Each row comes from the steps of one path. Every step used is in the known rows, and no mark comes twice. Write the path behind each row, first mark first.
Known rows:
mugigek > dopog > fevov > ranak: [  5  44  -3 -13  16 -39  -2  35   3  13  -6  -4   1  -9 -15 -40  11  41
 -19 -27  -4 -20 -23  13 -16   9  25 -13  34  27  -9  27  37  16 -24]
riseke > fevov > ranak > deguk: [-17 -14 -33 -42   2 -23  -8  51 -30   4  -6  -3  -5  -6 -37 -14  42  -6
 -47   8 -10 -15 -37   1  18  53   3  12   7   8  -8  -9  31  16   7]
mugigek > lilad > dopog > fevov: [ 31  12  31  24  25 -10  -9 -10  23 -28  24 -25 -20 -34 -15   6 -10  25
  -4 -46  11 -37  19  -1  -6 -11  41   7  30  33  -8 -19 -39 -13 -22]
dopog > fevov > ranak: [ -7  29 -12  -8  20 -55 -19  31  -2   4  -1  10 -10 -16  -6   2  -3  30
 -30  14  20  -9 -16   7  -8  14  35  -6  33  27  16  13  21  13 -13]
dopog > fevov: [-11  11 -17  -3  44 -29 -18 -11  -2 -21  24   0 -10  -5  -9  11   0  35
 -26  28  47  -5 -24   7  32 -18  26   7  37  16  -8   4 -12  11 -37]
fevov > lilad: [-16  -1 -25   1  57  -6 -34  24   2 -22  35 -34  23  29  -1   7  -9 -23
 -19  35  -2  -9   5  -6  -7 -15   6   6  35  18   1   9  -7  -7 -19]
dezo > deguk: [-31  17 -20 -30  10  29 -39  -9  12 -24  53 -30  20   9 -11  -7  23 -38
   1  43 -16   1 -36  -6  51 -24  12  23  35   3  18 -34  13  -7 -58]
deguk > ranak: [ -1  30 -42 -13  15   2 -29  25  -2  -6  44   6  -2 -12  15  42  42 -23
 -10   2  10  29 -55 -18  54 -27  46   3  16  28  24 -11 -11 -25 -27]
tenil > lilad > dopog > fevov: [-14  -3  34  25  19 -12 -25  15  48 -36  63  -7 -31 -15 -18  27 -23  21
 -33 -14  40   9  51  22  38  25   4  14  57  20 -33  -7 -57   0 -24]
riseke > fevov > lilad > mugigek > deguk > dezo: [ 19   2 -12   8  27  31   0  66  10   1  31 -77  -3 -18   5  37  -1 -44
 -14  13  37 -32  44 -11 -21  31   0  19   1   4 -71 -25   7 -11   6]
lilad > mugigek > dopog > fevov > riseke: [ 26  51  46  15  38  -3  20  38  22  -6  18 -33 -36  -1 -13 -37  10  54
   4 -12  23 -56  17  30 -25   8   2  -5  51  34  37   6  29  27 -77]
ranak > deguk > fevov > lilad > dopog: [-31 -38 -28  32  24  39  -6  25  30   0  33 -50 -18  -8 -31  20 -36  15
 -62 -18 -37 -19  15  -9 -32 -27   4  42   2  17  19 -15 -16 -15 -40]
tenil > lilad > mugigek: [ -6  -7  19 -12  37 -13  -7  54  39 -30  84  -5 -43   7  -5  31  15 -14
 -16  19  35   4  43   9  56 -11   0   8  36  27 -18  -8 -34   1 -33]
tenil > lilad > fevov: [-13   7   9   2   3  11 -17  24  31 -35  60  -2 -16  10 -17  -4  10  19
 -18  40  54  10   6  19  24  11 -33 -15  33  10 -62   7 -20  -1 -22]
fevov > ranak > deguk: [-43  -3 -26 -45   7 -20  -5  53  -4   1  10   3 -15   0 -31 -19  16 -11
 -42   4 -32  -8 -35 -15  20  16   7  -2  12  19  33  -6  34  -3 -23]
fevov > lilad > dopog: [-24  -4  10  20  37   6 -34  30  29 -27  38 -57  11  18 -16  21 -26 -25
 -21 -12 -28  -9  41  -5 -19  -7  -6   9  39  25  10  -6 -25 -16 -26]
riseke > fevov > ranak > deguk > mamuk: [-29 -32 -37 -62  -6  13  -2  78 -36  18 -17 -20  27  -3 -36 -47  30 -18
 -34  12  16  -5 -38  10   6  18  23  18   6  33  14  16  66  19  13]
dopog > fevov > lilad > mugigek > deguk > ranak: [ 39  18   1  19  22  -5  15   3  46 -16  32 -39  -9 -30  24  16  -9 -38
   9  24  55 -23  40   9 -14  27  32  -6  18  25   6 -17  -6 -18  -3]
tenil > lilad > mugigek > dopog: [  6  14  28 -14  30   6   9  55  39 -20  82 -19 -33  14 -16 -13  28  -4
   0 -25  11 -11  33  17  51 -17  -8  -4  35  29 -45   4 -20   2 -41]
riseke > fevov > lilad: [  8 -12 -29   0  50  -9 -32  19 -22 -18  22 -41  36  23  -8  12  12 -10
 -22  36  22 -17   5   8 -12  22  -1  16  33   5 -41   3 -10   8   5]
dezo > deguk > mugigek > dopog > fevov: [ 23  39 -13 -24 -18  39 -11 -69  28   6  43 -20  28 -13 -17 -70  38  19
  37  -4   6  -6 -51  16  21  -9  -1  33  35 -20   5 -11  19   7 -60]
lilad > mugigek > deguk > ranak: [ 20  31   1 -26   1  14  12  44  30 -15  62 -18 -29 -39  21  36  51 -60
  11   7  30   4   1 -19  58 -16  47 -10  -1  28  20 -28   1 -35 -25]
fevov > lilad > mugigek: [  1  -9   1   5  57 -16  -5  34  22 -23  43 -44 -11  27   0  12 -12 -24
  -9  19   3 -27  37   3 -16 -20  -2   1  24  30  15  -5  -7   4 -26]
riseke > fevov > ranak > deguk > dezo: [-33   0 -55 -26 -11   6 -14  79 -28  33 -12 -15 -18 -20 -31  16  20   5
 -62 -25 -13  -8 -52 -18   1  48   2  20 -14   7 -34 -24  33   7   8]
ranak > deguk: [-47 -23 -32 -37  34   6  -6  12  -5 -20  32  -5 -16   9 -39 -14  22  -9
 -35  19   3  -8 -44 -15  61 -15   2  13  17   9   6 -12  -3  -8 -38]
mugigek > dopog > fevov: [  4  24  -6  -2  37  -9  -4  -5   2 -10  18 -13   0   0 -23 -31  14  43
 -16 -16  23 -17 -32  12  26 -17  18   2  40  19 -35  20   4  11 -42]
tenil > lilad > dopog: [-27  -3  27   4  15   9 -36  53  42 -37  83 -18 -21  -3 -15  38   5 -16
 -26 -17   2  21  46   0  57   1   0  12  47  21 -21 -10 -52 -16 -33]
dezo > deguk > fevov > riseke: [ -12   57  -18    8    9   62  -34   33    9   10   51  -35   -2  -14
    7    5   10   19   -9   62  -20  -18  -32    4  -14  -45   33   48
   31   14   76  -27   45   -5 -102]
dezo > deguk > fevov: [-16  22 -45  -5   7  50 -29  -2  11   7  61 -28   0 -16   3  19  13   2
 -21  44 -15   3 -50  -5  27 -69  38  47  13   7  18 -26  19  -8 -73]

Which path is each row?
[ 35  -1   3   3  41  -3  10  36   3  -9  26 -67  11  26 -20 -22  26  -6
  -2 -14   0 -44  27  27 -26  16 -15   3  24  23 -58   5   3  22  -5]
riseke > fevov > lilad > mugigek > dopog
[  7  16  14 -20  33   2  17  44  16 -10  49 -32 -25   9 -18 -13  38  -2
   0 -34  -7 -23  -8   2  31 -44   8  -8  21  34 -14   3   9   4 -52]
lilad > mugigek > dopog
[  5  17 -20 -27  10 -38 -27  66 -31   6   7  -4   5 -14  -8  17  45  -3
 -30  15   3  -1 -27   5   3  32  26   1  20  20 -13   6  26  11  13]
riseke > fevov > ranak
[-26  15 -30   4  32  41  -5  54  -8  10  28 -11 -32 -16 -21  -1  10  47
 -52  38   1 -26 -39  -6  -4 -32  20  39  17  18  62  -9  32  -2 -83]
ranak > deguk > fevov > riseke
[ 17  -7   4  26  58 -36   4   1  28 -21  23 -37 -19  14  -3   4 -35  13
 -14  26  39 -40  45  20 -33   4  -1   3  34  28   1   4 -14  22 -25]
dopog > fevov > lilad > mugigek
[-12   4  16  21  23 -16 -20  -3  26 -25  27 -23 -22 -18 -19  24 -14  26
 -32 -20  18  -4  10  10  20   0  21  10  37  21   2  -9 -29   2 -38]
lilad > dopog > fevov
[ 39   9 -15 -25 -10 -22  12 -15   5  16   1  27 -12 -45 -22 -58  25  37
   8 -32  13 -41 -33  -9 -33  29  28  15   3   5  34  -8  14  -8   0]
dopog > fevov > ranak > deguk > mugigek > lilad
[-34 -21 -59  -9  28  25   2  21  -9   8  37   2 -33 -18 -28  17  12  34
 -59  16   6  -3 -57 -15  34 -57  27  41  -2  10   5  -7   5  -8 -53]
ranak > deguk > fevov
[ -5  21 -17  -1 -31  28  13  53   9  22 -16 -18 -34 -27 -32 -38 -11  28
 -26 -44 -15 -47 -45 -25 -67  21 -12 -18 -32  27 -37 -19  40 -16  -7]
mugigek > lilad > fevov > ranak > deguk > dezo
[ -8  24  21  12   2 -41 -20  40  26  -4   3 -14 -20 -29 -13  14 -19  27
 -33 -34 -13  -9  22  11 -20  28  27  -4  31  33  26  -1   1   3 -19]
lilad > dopog > fevov > ranak
[ 21   7  15 -29 -34  10   2  26  24  13  26  -5 -17 -47 -30 -39  37  -7
  10 -76 -50 -26  -6 -28 -27  20  18  14  -8  14  56 -29   0 -30 -11]
fevov > ranak > deguk > mugigek > lilad > dopog
[  5  13  -7  18  53  -8 -10 -11  13 -12  10 -38  29  24 -20 -45 -22  29
 -11  -7   7 -34   5  18 -26   1   0   1  44  15 -39  25   1  15 -27]
mugigek > dopog > fevov > lilad
[ 28  24 -14  -1  -5  41 -22 -74  37   4  37 -47  57  10 -11 -79   1  13
  44   5 -11 -26 -12  22 -33  14 -24  34  40 -21   1  -8  19   6 -45]
dezo > deguk > mugigek > dopog > fevov > lilad
[  7  -7 -43 -52 -19 -12  -7  28 -23  24   6  11   4 -24 -30 -22  69   7
 -21   1   5   1 -49  -4   8  53  -6  26  -4 -14  11 -11  26   8   9]
riseke > fevov > ranak > deguk > mugigek
[-39 -27 -28 -42   8   2   5  42  -4  12 -26  -2  10 -10 -31 -64 -19  14
 -34   6  31 -13 -30  14  -9   4  28  10  17  33  41  25  58  21 -16]
dopog > fevov > ranak > deguk > mamuk
[  5  11   5  26  35  14  10  29  38  -1  24 -57 -22 -26   8  18 -47  -9
 -14  11  48 -38  49  -5 -37  11   4   7  11  12 -40 -14   3 -10 -22]
dopog > fevov > lilad > mugigek > deguk > dezo
[  8  40 -15 -44 -21  61 -21 -31  22   8  63 -30  39  -2 -15 -64  61 -17
  43  -9 -26   5 -59  -3  36 -28  -8  31  24 -20  18 -19  27 -11 -69]
dezo > deguk > mugigek > dopog
[-18 -19 -39 -44   7  17  -6 -12  -1  -1  46  11  -6 -10 -31 -25  49   5
  -9   8  17   8 -60 -18  53 -12  -6  30   9  -9  30 -13  -4 -12 -38]
ranak > deguk > mugigek
[-34  -1 -12 -25 -23  -7   9  33  12  -6  -8  -4 -23  -2 -45 -51   9  19
 -36  13 -11 -18 -40   1 -26  36 -33 -22  -4  16  -4   2  46   5 -16]
lilad > fevov > ranak > deguk
[ -4   2 -29 -31 -10 -32   1  -7   5  20   1  27 -14 -31 -25 -38  19  39
 -17  -2  17  -6 -42   1  -5  40   2  21   9  -3  47  -2  20  10 -14]
dopog > fevov > ranak > deguk > mugigek
[ -3  44  10  14  48 -14 -22  24  -2 -17  16  -7 -13  -2  -4  -4  -2  47
 -14  43  42 -27  -7  14  -9  16  15   7  60  23  50   6  17  17 -60]
dopog > fevov > riseke
[-48 -26  -2 -41 -32  41   4  75  29  -3  15  -4   3   4 -38 -78 -11   1
 -27  19  31   1   0  25 -17  24 -28 -11  14  31 -10  26  51  11  -2]
tenil > lilad > fevov > ranak > deguk > mamuk
[-55 -44 -38 -55  25  49  -4  36 -11  -9  22 -20  15  10 -36 -46   9 -24
 -26  17  22   2 -46  -8  54 -49  17  21  17  27  31  11  37   3 -38]
ranak > deguk > mamuk
[ -7  33  61  42  22   5 -30  46  49 -34  56 -19 -32 -11 -14  17 -25  38
 -24   4  32 -14  72  29  -3  52  -3   8  77  24  27  -7 -29   4 -56]
tenil > lilad > dopog > fevov > riseke
[ -2  38  46  33  26  -3 -24  34  27 -23  20 -32 -24 -18 -14  13 -17  40
 -20   0  17 -28  31  19 -21  26  13   9  61  28  57  -9  -2   4 -66]
lilad > dopog > fevov > riseke
[ 45  21 -13 -25  20  11 -16  -6  -5  -2  57   6   8 -24   4 -16  57   4
  36 -16  19 -11 -39 -27  12 -43  37  17  14   7  21  -7 -19 -27 -19]
deguk > mugigek > lilad
[-10  38 -36 -25 -19  41 -40 -13  16 -11  52 -15  21  -7  13  19  39 -59
   9  23 -21  22 -57  -7  57 -21  34  20  18  12  42 -45  10 -21 -49]
dezo > deguk > ranak
[ -5  -1  36 -28  27   8   7  62  48 -38  95 -16 -35 -20   1  17  26 -50
   1  38  53  -2  60   0  72   1  11  -5  33  11 -36 -13 -18 -25 -23]
tenil > lilad > mugigek > deguk
[ 17  33 -19 -33  10  26 -12   3   2  11  56  -5  19  -4 -10 -36  65  18
  19 -28   2  11 -51 -13  35 -42   4  15  21  -2   0  16   8 -11 -46]
deguk > mugigek > dopog
[-39   0 -23 -48   4  74 -33  14   7 -10  41 -46  52  14  -6 -44  12 -55
  17  44   3   7 -38   6  43 -58  31  29  31  22  44  -4  45   0 -60]
dezo > deguk > mamuk
[ -1  33 -24 -33   2  24 -16  32   9 -15  53  -8  10 -36  20  29  53 -56
   3  20  29  22 -31 -26  69 -16  52  -3  13  14   3 -16   4 -44 -22]
mugigek > deguk > ranak
[-11  11 -48  15  23  49 -39  -6  21   5  52 -52  24   9   6   6 -27 -10
 -12  57 -29 -11 -13  -2 -28 -51  20  47  21   3  16 -21  17  -9 -55]
dezo > deguk > fevov > lilad
[-15   2 -32 -52 -16  -9  -8  28  -1  23  22  18  -6 -20 -24 -32  44   1
 -11  -6 -13   8 -51 -23   7  18   1  18   1  -3  57  -5  27  -9 -20]
fevov > ranak > deguk > mugigek
